Every row comes from one small tree of marks. The marks that hang from a mark follow it in brackets, in alphabetical order. Every link used is in the known rows. Which tree was each row made from?
Known rows
H(T(C(Y(G L)))): [-2.84 -1.91  2.92 -1.30  0.95  0.09 -2.88 -0.51  0.98  0.89  1.65  0.09
 -0.18 -1.16  2.56  0.17  1.33  2.28  2.16 -2.61 -1.56 -4.18]
C(Y): [-3.44  1.10  1.72 -0.77  0.67  1.47  0.47  1.32 -1.35 -1.75  0.14  0.40
 -0.97 -0.46  1.75  1.48  0.55  0.03  2.56 -0.92 -0.80 -3.25]
W(A(Y(B G)) V): [-2.30 -0.40  1.74 -0.55  4.27  3.45 -0.93 -1.91 -0.05  1.22 -1.23 -0.11
 -0.49  0.39  2.12  1.13  1.55  0.46  2.10 -1.08 -1.83 -5.12]
W(A V): [-2.21  0.83  2.49  0.79  2.26  3.50 -0.36 -0.39 -2.12  0.12 -1.30 -1.21
 -0.79  0.72  2.91  1.30  1.10 -0.09  3.14 -0.74 -1.70 -4.64]
A(W(V) Y(G)): [-1.56  2.50  0.44 -2.41  3.23  1.11 -0.61 -0.99 -2.06  0.10 -0.02  0.19
  0.31 -0.80  2.55  2.40  3.52  0.97  2.68  1.28 -1.34 -5.53]
H(T(C(Y))): [-2.54  0.23  3.35 -0.57  0.66  0.95 -1.83  0.01 -0.46  0.66  0.90 -0.66
  0.35 -2.05  2.73  0.52  0.46  0.26  1.42 -2.03 -1.60 -2.81]
L(Y(A)): [-1.14  1.00  2.08 -2.06  1.99  2.55 -0.66  2.13 -1.31 -1.23  1.20  1.07
 -1.40 -0.24  1.19  0.81  1.17  1.12  1.50 -1.96 -1.56 -5.14]
B(Y(A G L)): [-1.91 -1.96  0.44 -3.06  0.18  0.80 -0.36  1.49 -1.04 -0.74  1.25 -0.25
 -2.99  1.29  0.68 -1.00  1.89  2.80  3.14 -1.96 -1.84 -5.94]
Y(A B G): [-0.78 -1.75  3.14 -2.10  1.44  2.45 -0.45  2.34  0.28 -0.92  0.23  1.00
 -2.13 -0.56 -0.13  2.17  1.67  0.90  2.00 -1.84 -2.97 -4.08]
A(W(V) Y(B L)): [-1.62  0.39 -0.63 -4.08  5.99  2.20 -0.90 -0.18 -4.01  0.29  0.38 -1.29
  1.05 -1.05  2.24  1.35  1.20  0.74  0.38 -1.20 -1.82 -4.65]
B(Y): [-3.40  0.91  1.44 -2.43 -0.16  1.44  0.41  1.41 -3.39 -0.87 -0.02 -0.66
 -1.61 -0.46  2.26  0.29  1.58  0.62  3.07 -1.14 -2.26 -4.67]
W(A(Y(L)) V): [-2.71  0.53 -0.03 -0.95  4.25  3.23 -0.92 -1.13 -2.64  1.30 -0.63 -2.41
 -0.86  0.94  3.18 -0.63  0.83  1.17  2.09 -1.56 -1.56 -6.32]
Y(A(W) B G L): [-0.64 -1.92  1.95 -4.32  2.52  1.74 -1.14  2.03 -1.38 -1.05  1.57  0.74
 -0.42 -0.02 -0.60  1.44  1.04  2.89  2.27 -1.57 -2.04 -3.90]
A(W(V) Y(G L)): [-1.74  1.19 -0.57 -3.27  4.11  0.75 -1.11 -0.92 -2.48  0.40  0.48 -0.42
  0.28 -0.22  2.62  1.52  3.26  2.16  2.50  0.33 -1.40 -6.33]
T(C(Y(B G)) H): [-2.38 -2.16  3.13 -0.91  2.28 -0.38 -0.53 -1.82  3.20 -0.58  1.66  1.78
 -0.92 -2.57 -0.12  2.78 -0.05 -0.15  2.31 -0.24 -0.46 -1.60]
T(C H): [-2.11  0.41  3.55 -1.61  1.31  0.37 -0.68 -0.20 -0.22  0.70  1.16 -0.48
 -1.58 -3.49  1.31  2.57  0.80 -0.22  2.57  0.17 -2.42 -3.38]
B(Y(A(W))): [-1.10  1.26  0.63 -3.63  0.23  1.15  0.61  1.55 -3.64 -1.22  1.34 -0.62
 -0.81  0.44  0.43 -0.47  0.76  1.59  2.80 -0.33 -0.90 -3.74]
Y(B G): [-2.69 -1.01  3.73 -2.35  1.31  2.15 -0.69  1.74 -0.62 -0.81 -0.39  1.38
 -1.04 -1.59  1.31  3.05  2.14  0.69  2.69 -1.60 -3.33 -4.17]
C(Y(G)): [-3.34  0.32  2.19 -0.51  0.03  0.86  0.13  0.70  0.55 -1.85  0.30  1.58
 -1.18 -0.23  1.56  2.05  1.76  0.85  3.53 -0.46 -0.86 -4.06]
B(Y(A G)): [-1.54 -0.61  1.45 -2.15 -0.65  1.22  0.19  1.29 -0.75 -0.84  0.69  0.31
 -2.86  0.77  0.62 -0.08  2.34  1.72  3.37 -1.03 -1.89 -5.34]
C(T(H) Y(B L)): [-3.87 -0.37  0.61 -1.51  3.63  0.07  0.68  2.23  0.03 -0.97  1.08 -0.46
 -1.91 -1.09  0.95  1.67  0.00 -0.27  1.57 -3.36 -1.18 -2.24]
T(C): [-2.46  0.07  3.51 -1.92 -0.08  1.99 -1.46  0.33 -0.98 -0.33  0.13 -0.11
 -0.07 -2.65  1.76  0.79  1.56  0.27  2.03 -0.47 -2.53 -3.93]
T(C(Y(A(W))) H): [-0.15  0.60  1.53 -1.68  1.85 -0.68  0.19 -1.02  0.84 -0.87  3.12  0.04
 -0.36 -1.56 -0.91  1.22 -1.12  0.59  2.32  1.28  1.07 -1.00]

Write each row's tree
[-2.67 -0.18  0.46 -0.79  3.73  2.65 -1.27 -1.79 -0.74  1.40 -0.58 -1.22
 -1.23  1.26  2.90 -0.14  2.02  2.07  3.16 -1.04 -1.55 -6.96]
W(A(Y(G L)) V)
[-2.53 -0.55  3.87 -0.37  0.05  0.39 -2.20 -0.63  1.38  0.77  1.03  0.61
  0.03 -1.68  2.44  0.94  1.67  1.20  2.31 -1.62 -1.49 -3.30]
H(T(C(Y(G))))
[-0.81 -0.78  1.68 -2.19  1.85  1.18  0.17  0.86  0.57 -2.29  1.58  1.92
  0.18  0.47 -0.93  1.70  0.02  1.45  2.31 -0.52  0.13 -1.82]
C(Y(A(W) B G))
[ 0.87 -0.21  1.47 -2.09  4.16  2.70 -0.19  1.29 -2.70 -1.01  0.18 -0.37
  0.19 -0.22  0.65  2.40  1.00 -0.49  0.77 -0.58 -1.58 -2.78]
Y(A(W(V)) B)
[-2.60  0.12  2.44 -0.56  1.47 -0.26 -0.12 -1.08  1.14 -0.57  1.70  0.09
 -1.14 -2.54  0.91  1.85 -0.40 -0.56  2.42  0.26 -0.30 -2.16]
T(C(Y) H)
[-0.95 -1.99  0.95 -1.31  2.31 -0.23 -0.54 -0.42  1.65 -0.45  2.74 -0.86
 -2.25 -0.94 -0.36  0.10 -1.08  0.73  1.50 -0.99  0.04 -2.57]
T(C(Y(A L)) H)
[-1.87 -0.98  0.21 -1.58  1.50  1.59  0.05  2.07 -0.78 -1.74  1.28 -0.62
 -2.01  1.12  0.47 -0.36 -0.14  1.30  1.71 -2.26 -0.51 -3.88]
C(Y(A L))
[-0.67 -1.27  3.37 -0.37  0.11  0.76 -2.01 -0.05  2.24  0.59  1.57  0.37
 -0.94 -0.69  1.10  0.15  1.16  1.34  1.81 -1.90 -1.26 -3.36]
H(T(C(Y(A G))))
[-1.48  3.21 -0.01 -2.61  3.77  1.82 -0.27 -0.38 -3.78  0.23 -0.16 -1.09
  0.63 -1.10  2.84  1.82  2.28  0.20  1.72  0.87 -1.42 -4.86]
A(W(V) Y)
[-3.61  0.99  1.57 -0.63  2.77  0.23  1.23  2.01  0.42 -1.31  0.55  0.12
 -1.81 -1.69  0.88  2.55  0.36 -1.40  1.70 -2.32 -1.21 -1.47]
C(T(H) Y(B))
[-3.78  2.63  1.20 -0.03  1.44 -0.37  1.36  2.03  0.03 -1.12  0.68 -0.31
 -2.36 -1.17  1.61  2.19  1.25 -0.88  2.91 -1.42 -0.92 -2.66]
C(T(H) Y)
[-3.66 -1.16  0.98 -3.14  0.03  0.43 -0.48  0.78 -1.96 -0.56  0.68  0.10
 -2.04  0.25  2.00 -0.12  2.22  2.66  3.76 -1.76 -2.22 -6.23]
B(Y(G L))
[-1.19 -2.27  1.82 -3.37  2.71  2.91 -0.84  3.08 -1.97 -0.69  0.57 -0.80
 -1.95 -0.39  0.29  0.74  0.25  0.94  0.75 -3.33 -3.03 -4.18]
Y(A B L)
[-0.92 -3.26  2.58 -1.06  0.88  1.57 -1.21 -0.58  3.38 -1.65  1.35  1.82
 -0.52 -0.71 -0.94  0.19  0.27  0.47  1.17 -1.13 -0.37 -2.06]
T(C(Y(A B G)))
[-3.65 -1.43  1.75 -2.88  3.19  3.00 -1.35 -0.47 -0.55  1.13  0.05 -0.24
 -0.81 -0.01  1.28 -0.33  0.43  2.80  2.67 -2.68 -2.33 -5.53]
W(A(Y(B G L)))
[-3.51  0.63  2.27 -2.27  2.91  3.98 -0.44  0.08 -1.99  0.95 -0.58 -0.79
 -0.34 -0.66  1.51 -0.01 -0.60  0.90  1.89 -2.11 -2.44 -4.22]
W(A(Y(B)))
[-4.12  1.20  0.35 -0.97  2.22 -0.73  0.87  2.17 -0.29 -1.01  1.21 -0.93
 -2.43 -0.65  1.66  1.30  0.88  0.20  2.64 -2.41 -0.90 -3.28]
C(T(H) Y(L))
[-0.82 -1.35  2.89 -2.43  2.84  2.44 -1.25  1.56  0.90 -1.17  1.24  2.72
 -1.11 -0.30  0.24  1.78  1.45  1.53  1.30 -2.44 -1.85 -4.69]
L(Y(A B G))
[-0.38  0.17  2.55 -3.67  2.24  2.60 -0.18  2.60 -2.71 -1.10  0.88  0.27
  0.01 -0.89 -0.23  1.81  0.13  0.80  1.40 -1.06 -2.06 -2.49]
Y(A(W) B)
[-1.26 -1.46  1.98 -2.48  0.89  1.77 -0.99  2.52 -0.31 -0.66  0.76  0.20
 -2.74  0.50  0.66  0.90  2.29  2.44  2.87 -1.88 -2.51 -5.89]
Y(A G L)
[-0.41  0.65  2.02 -3.93  3.79  2.45 -0.80  1.74 -2.25 -1.45  1.80  1.70
  0.98 -0.89 -0.02  1.39 -0.15  1.51  0.82 -1.70 -0.89 -3.09]
L(Y(A(W) B))
[ 0.60  1.84  0.64 -1.81  4.42  2.05 -0.76  0.44 -2.45 -1.28  1.22  0.85
  0.55  0.40  1.61  1.66  1.57  0.73  1.16 -0.14 -0.09 -4.50]
L(Y(A(W(V))))
[-0.63 -0.58  2.88 -0.64  0.72  1.44 -1.69  0.74  0.47  0.50  1.60 -0.95
 -0.68 -1.00  1.42 -0.44  0.12  0.41  0.72 -2.40 -1.21 -2.62]
H(T(C(Y(A))))
[-2.84  1.49  0.62 -4.77  2.19  0.68 -0.94  0.47 -2.41  0.11  1.23  0.07
  0.07 -0.97  1.74  0.99  2.42  3.34  3.19 -0.18 -1.74 -5.98]
A(W Y(G L))
[-2.57  1.93  0.90 -0.16  3.49  3.41 -0.38 -1.30 -2.23  1.13 -1.23 -1.67
 -0.71  0.49  3.18  0.20  1.26  0.15  2.34 -0.54 -1.54 -5.53]
W(A(Y) V)
[-3.30 -1.33  1.19 -4.18  3.28  2.02 -1.22  0.80 -0.87  0.34  0.34  0.24
 -1.11 -1.32  1.44  1.03  1.89  1.97  1.64 -2.46 -3.20 -5.77]
A(Y(B G L))
[-2.78 -0.15  0.93 -5.29  3.52  1.26 -1.15  0.39 -2.21  0.06  1.20  0.53
  0.55 -1.45  1.07  1.32  1.60  2.78  2.19 -1.17 -2.18 -4.92]
A(W Y(B G L))
[-2.28  0.51 -0.29 -0.86  2.29 -0.27  0.92  2.82  0.70 -1.10  1.81 -1.16
 -3.49  0.32  0.31  0.33  0.48  0.33  2.04 -2.64 -0.51 -3.21]
C(T(H) Y(A L))
[-0.24 -0.56  2.94 -3.30  1.80  1.89 -0.49  1.87 -0.91 -1.14  1.03  1.37
 -0.27 -0.62 -0.55  2.39  1.48  1.73  2.43 -0.65 -1.94 -3.18]
Y(A(W) B G)
[-2.92 -1.17  1.47 -1.45  2.27 -0.61 -0.66 -1.14  0.73 -0.18  2.20 -0.58
 -1.26 -2.00  1.00  1.01 -0.71  0.54  2.31 -0.73 -0.25 -2.75]
T(C(Y(L)) H)
[-3.66 -1.03  1.17 -1.42  0.88  0.44 -0.41  0.84  0.06 -1.64  0.82  0.88
 -1.34  0.37  1.55  1.18  1.43  1.92  3.29 -1.53 -0.85 -4.71]
C(Y(G L))
[-0.61 -1.05  1.49 -4.42  2.97  2.26 -0.67  2.67 -3.13 -1.12  1.47 -0.43
 -0.15 -0.45 -0.13  0.89 -0.15  1.93  1.20 -2.10 -1.99 -3.15]
Y(A(W) B L)
